In the rows, 128 means zero.
Known rows, with every step that occurs:
U -> T -> K -> F: [161 118 124 156 106 129  94 115 144 113  80 165 105 178 134  87 115 108
 100 116 102 136 103  80 145 130 171  95 170 166 101 130 134]
C -> P -> F -> M: [197 109 123 128 109 103 134 146 127 177 166  96 114 125 101 134 149 121
  78 142 134 155 151 122 172 129 144 147 138 167  49 107 115]
P -> F -> K -> T -> U -> H: [153 163  96 162 134  92 128 110 134 123 121 105  13 135  96 102 151 174
  63 155 133 121 106 115 111 113 173 168 151 164 154 138 179]
H -> U -> T -> K -> F -> P: [136 129 144 185  56 125 102  52 148 115 111 145  87 149 123  81 147 139
  77 108 108 152 127  83 141 110 198 116 181 171  75 125 186]
R -> M -> F -> K -> T: [204 138 178 116 150 133 132  87 148 129  83 118 123  85 123  45 159 134
 101 133 121 102 140  97 129 127 142  90 128 176 136 151 225]
R -> M -> F -> P: [177 154 161 146  86 149 104 112 175 151 106  99 140  77 156  82 182 149
  74 137 109 168 152 115 135 133 135 108 105 155  88 130 199]
H -> U -> T -> K -> F -> M: [151  93 153 143  86 126 125  58 127 151 118 154 120 160 109  72  91 129
  77 111 119 131 123  82 170 140 202 121 169 186  45 115 192]
R -> M -> P -> F -> K -> T: [219 181 144 172 118 112 116  91 157 119 112  86  81 113 121  40 252 136
  84 133 122 166 148  81 131 111 150 119 158 165 116 135 197]
R -> M: [162 137 150 116 128 158 114 104 165 112 101 120 123 123 152 113 158 150
 106 128 125 148 141 107 131 131 128 115 114 126 100 120 142]
T -> K -> F -> M -> R: [157  86 109 145 110 119 122 132 167 142 130 157 117 130 121  54  98  94
  67 100 139 148 123  67 174 134 160 146 166 147  75 174 164]
H -> U: [109 125 145 138 114 130 144  65 119 126 138 126 118 119 120 134 123 158
 125 124 137 125 139 131 128 123 154 148 134 133  88 112 161]
N -> H -> U: [120 136 147 117 121 122 129  38  93 123 118 129 104 115 133 123 107 123
 123 118 137 130 149 166 103 127 152 168 133 121  81 115 169]
P -> C -> U -> H -> N: [133 130 144 146 148  46 132 128 102  90  78 126  83 156 120 160  71 166
  94 136 141 135 161 126 140  98 168 153 114 225 141  72 135]
R -> M -> P: [171 160 144 149 101 149 101 119 175 115 116 107 129 107 147  91 188 147
  99 114 116 170 158 101 117 117 129 122 125 131  93 117 157]
P -> F -> M: [163 130 123 136 118 108 134 132 122 189 152  98 134 132 113 105 159 118
  91 155 132 169 123 127 168 157 144 154 124 153  69 114 151]
R -> M -> P -> F -> K: [215 172 146 166 115 113 100 134 162 142 101  94  89 107 119  57 232 158
  92 145 129 194 142  91 128 128 136 117 116 139  96 125 173]
K -> F -> M -> P: [145 142 126 145  91 129 123 136 165 161 167 114 152  89 107  62 150 109
 115  93 122 161 141  90 138 120 143 128 168 179  91 139 148]
N -> H -> U -> T: [138 148 153 113 103 126 108  35  73 140 107 143  90 146 140 115  88 120
 110 135 118 134 141 179  92 134 163 140 142 127  81 113 196]
N -> H -> U -> T -> K: [151 112 152 134 100 104  97  30  73 117  79 158  87 175 145 107  89 106
  85 130 116 129 137 150 121 142 189 150 140 127  66 107 193]
M -> F -> K -> T: [169 127 153 131 150 106 147 110 107 145 112 124 125  88 102  57 127 116
 125 134 126  86 129 116 129 123 144 103 143 180 170 158 211]
N -> H: [141 141 130 107 134 118 111  97  99 125 111 131 109 123 139 116 115  92
 127 125 127 137 138 161 103 131 126 148 127 114 118 132 132]
F -> P -> C -> U -> H: [129 136 137 169 109  54 111 152 128 125 112  99  76 122 144 152 130 166
  78 147 152 172 168 126 138 107 164 149 123 181 139  93 147]
U -> T: [145 140 132 128 109 128 107 128 110 145 114 146 118 161 137 121 110 123
 114 142 110 130 121 142 119 136 139 100 136 135 130 127 157]
U -> T -> K: [162 107 132 146 109 109  96 120 108 122  90 160 111 188 139 112 111 114
  87 142 108 124 114 115 146 143 164 109 134 136 121 119 155]
R -> M -> P -> C: [168 153 146 130 114 117  72 123 146 119 101 107 114 106 171  98 176 164
  82 127 125 209 168  84 144 128 128 113 131 156 111  91 172]
T -> K -> F -> P: [143 123 123 178  87 123 108 112 174 100 115 135 109 125 124  85 172 114
  93 101 116 156 122  65 152 107 163 123 164 160 113 146 124]
P -> C: [127 117 132 109 142 101  99 136 100 130 112 128 116 122 149 135 112 146
 111 140 135 167 138 111 155 138 127 121 130 153 142 104 146]
C -> K -> T: [118 118 117 165 135 116 149  89  91 106 147 130 104 140 121  73 192 109
 147 124 132  95 118 110 148 122 116 125 172 161 145 148 149]
T -> K -> F: [146 104 123 154 126 132 115 114 161  97  94 150 119 144 125  95 137 112
 113 100 118 133 111  66 157 123 159 120 158 157 102 133 104]
N -> H -> U -> T -> K -> F: [157 123 147 141  99 125  94  20 109 110  70 165  80 162 139  85  93 101
  99 105 111 139 124 118 121 127 194 134 174 157  53 118 174]
U -> H: [112 136 122 162 132 131 133 150 130 134 108 127  88 152 116 162 101 133
  98 133 130 125 127 143 103 129 147 143 133 128 105 113 130]
C -> U -> T: [167 131 138 131 110  91 125 128 123 128 111 132 127 156 144 115 108 138
 131 142 131 116 139 143 127 117 152 110 124 158 137 119 134]
F -> P -> C: [124 140 134 132 104  89  92 133 114 137 134 112 111 106 147 124 153 145
  90 139 132 188 150 110 152 124 130 126 140 152 158 114 163]
H -> U -> T: [126 136 151 132  97 130 124  69 100 144 126 141 106 149 129 125 105 155
 111 136 118 125 133 145 118 130 166 117 144 142  92 108 189]
M -> P: [135 148 123 159 100 120 114 139 136 132 146 115 132 112 124 105 162 129
 124 114 121 152 147 126 118 113 132 133 139 135 126 125 145]
C -> P -> F: [191 130 114 146 115 112 121 142 136 138 136 102  91 135 117 156 167 132
  98 137 129 152 145 124 150 113 139 135 145 152  67 109  92]

Rows:
[171  99 132 134 100 122 106 119 135 151 108 159 130 165 120  65  99  97
  80 118 107 137 111  79 163 147 179 103 163 179  83 133 158] : U -> T -> K -> F -> M
[153 132 144 123 152 104 149 103 111 111 127 128 100 118 100  77 143 116
 131 125 136  86 129 109 123 109 138 114 157 148 193 160 173] : F -> K -> T
[161 166 107 186  93 108 112 138 136 153 143  92 114 126 126 106 211 130
 106 138 119 189 135 119 137 128 146 147 146 149  86 107 138] : M -> P -> F
[172 155 102 130 133  88 124  89 135 117 141 108  58 112 110  65 177 168
  91 147 131 127 106 100 139 113 155 152 149 160 177 153 171] : P -> F -> K -> T -> U
[111  97 122 140 140  84 103 137  69 131 120 137 102 133 142  94 151 150
 133 145 145 165 123 106 174 148 100 117 133 162 141 115 141] : P -> C -> K
[155 142 134 168 113 126  73 117 152 107 101 124  93 101 160  35 219 162
 118 108 130 215 141  50 162 126 110  91 167 194  87 118 146] : R -> M -> P -> C -> K -> F
[124 142 112 136 140 103 132 113 134 100 126 132  34 119  98 101 104 175
  78 132 138  85 117 118  96  98 161 154 149 152 197 149 179] : F -> K -> T -> U -> H
[166 129 101 147 110 106 130 146 131 198 162 113 111 127 124  87 140 109
  66 149 140 183 130 125 165 153 141 168 140 125  62 153 181] : P -> F -> M -> R
[142 134 143 137 102  89  88 142 108 173 123 106 134  76 149 102 135 143
  80 153 120 188 150 120 160 137 139 115 126 184 135 111 202] : M -> F -> P -> C
[101 151 105 141 118 110 128 112 138  87 111 140  59 142 104 150  70 188
  74 124 112 110 121 138  96  94 160 174 112 179 143 109 146] : T -> U -> H -> N
[194 177 128 176  95 134  95 117 178 137 111  86 107 121 150  91 240 148
  85 137 113 207 148  98 137 131 143 134 128 143  54  98 153] : R -> M -> P -> F
[176 123 127 163  71 111  92 132 141 155 126 145 133 151 114  44 131  97
  77 105 101 158 127  76 157 133 180 107 176 188  81 129 174] : U -> T -> K -> F -> M -> P
[177 105 147 157  85  32  78 130 109 114  92 131 103 160 162  99 139 147
  67 154 131 174 154  97 182 121 178 115 131 187 158 100 169] : F -> P -> C -> U -> T -> K
[178 151 129 148 149  95 145 102 113 131 124 103  82 132  97  76 190 118
 116 147 134 121 118 106 141 120 149 129 160 161 153 146 170] : P -> F -> K -> T
[126 155 126 160  88 139 117 120 177 122 144 118 114  96 125  92 174 123
 122 102 120 158 129  96 123  99 139 114 166 158 128 154 125] : K -> F -> P
[185  97 136 139 119  62  81 116 134 102  62 150 104 170 161  89 101 139
 100 128 133 162 132  66 181 120 182  93 159 213 124 101 128] : P -> C -> U -> T -> K -> F
[157 126 131 156  83  92  57 119 129 120  89 147  86 151 151  82 138 125
  63 127 103 196 127  63 168 125 172  90 181 189 132 120 173] : U -> T -> K -> F -> P -> C
[142 112 145 160  92 133 110  55 136 111  92 158  95 168 128  95 106 137
  97 107 113 130 116  84 145 124 195 110 173 172  63 116 167] : H -> U -> T -> K -> F
[200 130 176 115 144 135 116 132 149 146  72 122 131  81 124  60 132 157
 104 146 127 134 135 110 129 142 129  87  87 150 115 143 199] : R -> M -> F -> K
[111 147 131 162 136 114 145 127 116 104  97 137  84 163  93 160  83 136
  97 123 111 106 131 140 101 107 154 147 121 178 117 100 141] : U -> H -> N
[107 148  95 145 119 128 130  93 147  98 134 123  49 136 131 136 113 165
  70 126 124  98 120 126 101 105 166 171 162 157 152 128 164] : K -> T -> U -> H
[110 138 116 188  93 126 121 126 146 123 151 128  98 104 118  54 208 127
 144 108 127 157 112  92 145 109 111 109 169 167 123 163 121] : C -> K -> F -> P
[108 113  92 126 130  81 102  77  88  93 152 132  65 118 156  67 161 180
 104 134 140 137 117  90 171 124 121 144 164 190 185 132 173] : P -> C -> K -> T -> U
[125 140  98 114 115 122 128  69 144  90 156 123  94 113 140 100 139 155
  98 119 122 101 122 109 125 105 149 155 159 155 175 144 157] : K -> T -> U
[214 132 132 141 138  89 141 113 121 121 135 104  60 125  89 104 182 120
 103 134 136 110 147 101 145  92 150 122 174 175 130 141 136] : C -> P -> F -> K -> T
[140 101 150 154  96 113 114  60  99 119  93 156 104 180 126 117 104 144
  86 135 117 119 128 119 147 137 189 128 139 144  76 100 190] : H -> U -> T -> K
[163 106 133 164 103  53  93 118 160  88 100 120 107 116 154  86 162 145
  92 112 145 182 152  51 188 101 174 129 152 209 139 113 118] : T -> K -> F -> P -> C -> U
[141 132 130 139  92 107 125 144 130 170 173 109 156 100 112  86 146 116
 102 117 129 154 152 126 138 131 136 140 135 150 108 126 169] : F -> M -> P
[112 127 123 170 112  78 115  94  79 114 156 113  84 117 145  67 216 128
 107 135 135 158 140  96 174 120 117 124 180 187 173 138 185] : F -> P -> C -> K -> T
[144 137 120 137 136 103 132 118 128 135 112 123  59  92 104  83  87 170
  71 143 125  84 116 127 101 117 168 142 136 185 170 148 222] : M -> F -> K -> T -> U -> H
[183 135 160 125 124 158 111 112 165 146  86 114 150  94 154  93 144 148
  98 136 111 146 142 116 134 147 134 106 100 155  71 118 179] : R -> M -> F
[ 92 140  92 175 125  97 148  74 102  65 130 143  31 157  99  95 131 169
  89 122 116  78 111 122 120  93 148 171 155 214 161 128 164] : C -> K -> T -> U -> H -> N
[165 117 154 123 143 104 129 154 111 164 105 130 136  85 101  71 100 136
 129 144 130 115 123 133 130 139 128  99 102 154 149 150 187] : M -> F -> K
[160 108 123 164  89 111 112 130 162 139 139 130 145 119 113  54 150 101
  86  90 118 159 135  63 166 126 165 134 166 184  78 130 149] : T -> K -> F -> M -> P
[144 140 140 155  89 120 118 135 136 167 136 106 147  79 129  96 152 125
 100 136 114 148 138 139 131 129 135 121 119 161 120 135 186] : M -> F -> P
[175  99 114 142  91 117 103 132 146 161 118 175 108 160 128  46  79  88
  55 114 115 151 119  81 165 139 172 118 180 153  77 173 193] : U -> T -> K -> F -> M -> R
[181 125 135 179  70  83 101 116 171  99  99 135 107 150 139  69 155 123
  97 112 119 144 132  81 152  98 187 104 159 191 127 137 134] : C -> U -> T -> K -> F -> P
[166 151 139 139  86  71  84 128 145 127 116 122 103 116 160  85 143 148
 108 129 128 191 152  94 155 101 162  92 168 210 155 121 149] : K -> F -> P -> C -> U -> T
[125 155 122 137 141  83 146  90 122  68 113 141  31 133  76  98  85 176
  74 118 121  70 120 118  93  78 170 159 140 199 206 141 190] : F -> K -> T -> U -> H -> N
[133 121 131 175 107  75 111 100  74 151 141 108 110  89 147  48 198 125
  98 145 126 154 140 105 180 133 126 111 167 217 152 133 223] : M -> F -> P -> C -> K -> T
[204 132 104 121 123  83 126 100 144 106 153 104  35 103  98  91 171 171
  77 135 136 112 134  95 142  83 155 149 161 177 159 145 143] : C -> P -> F -> K -> T -> U
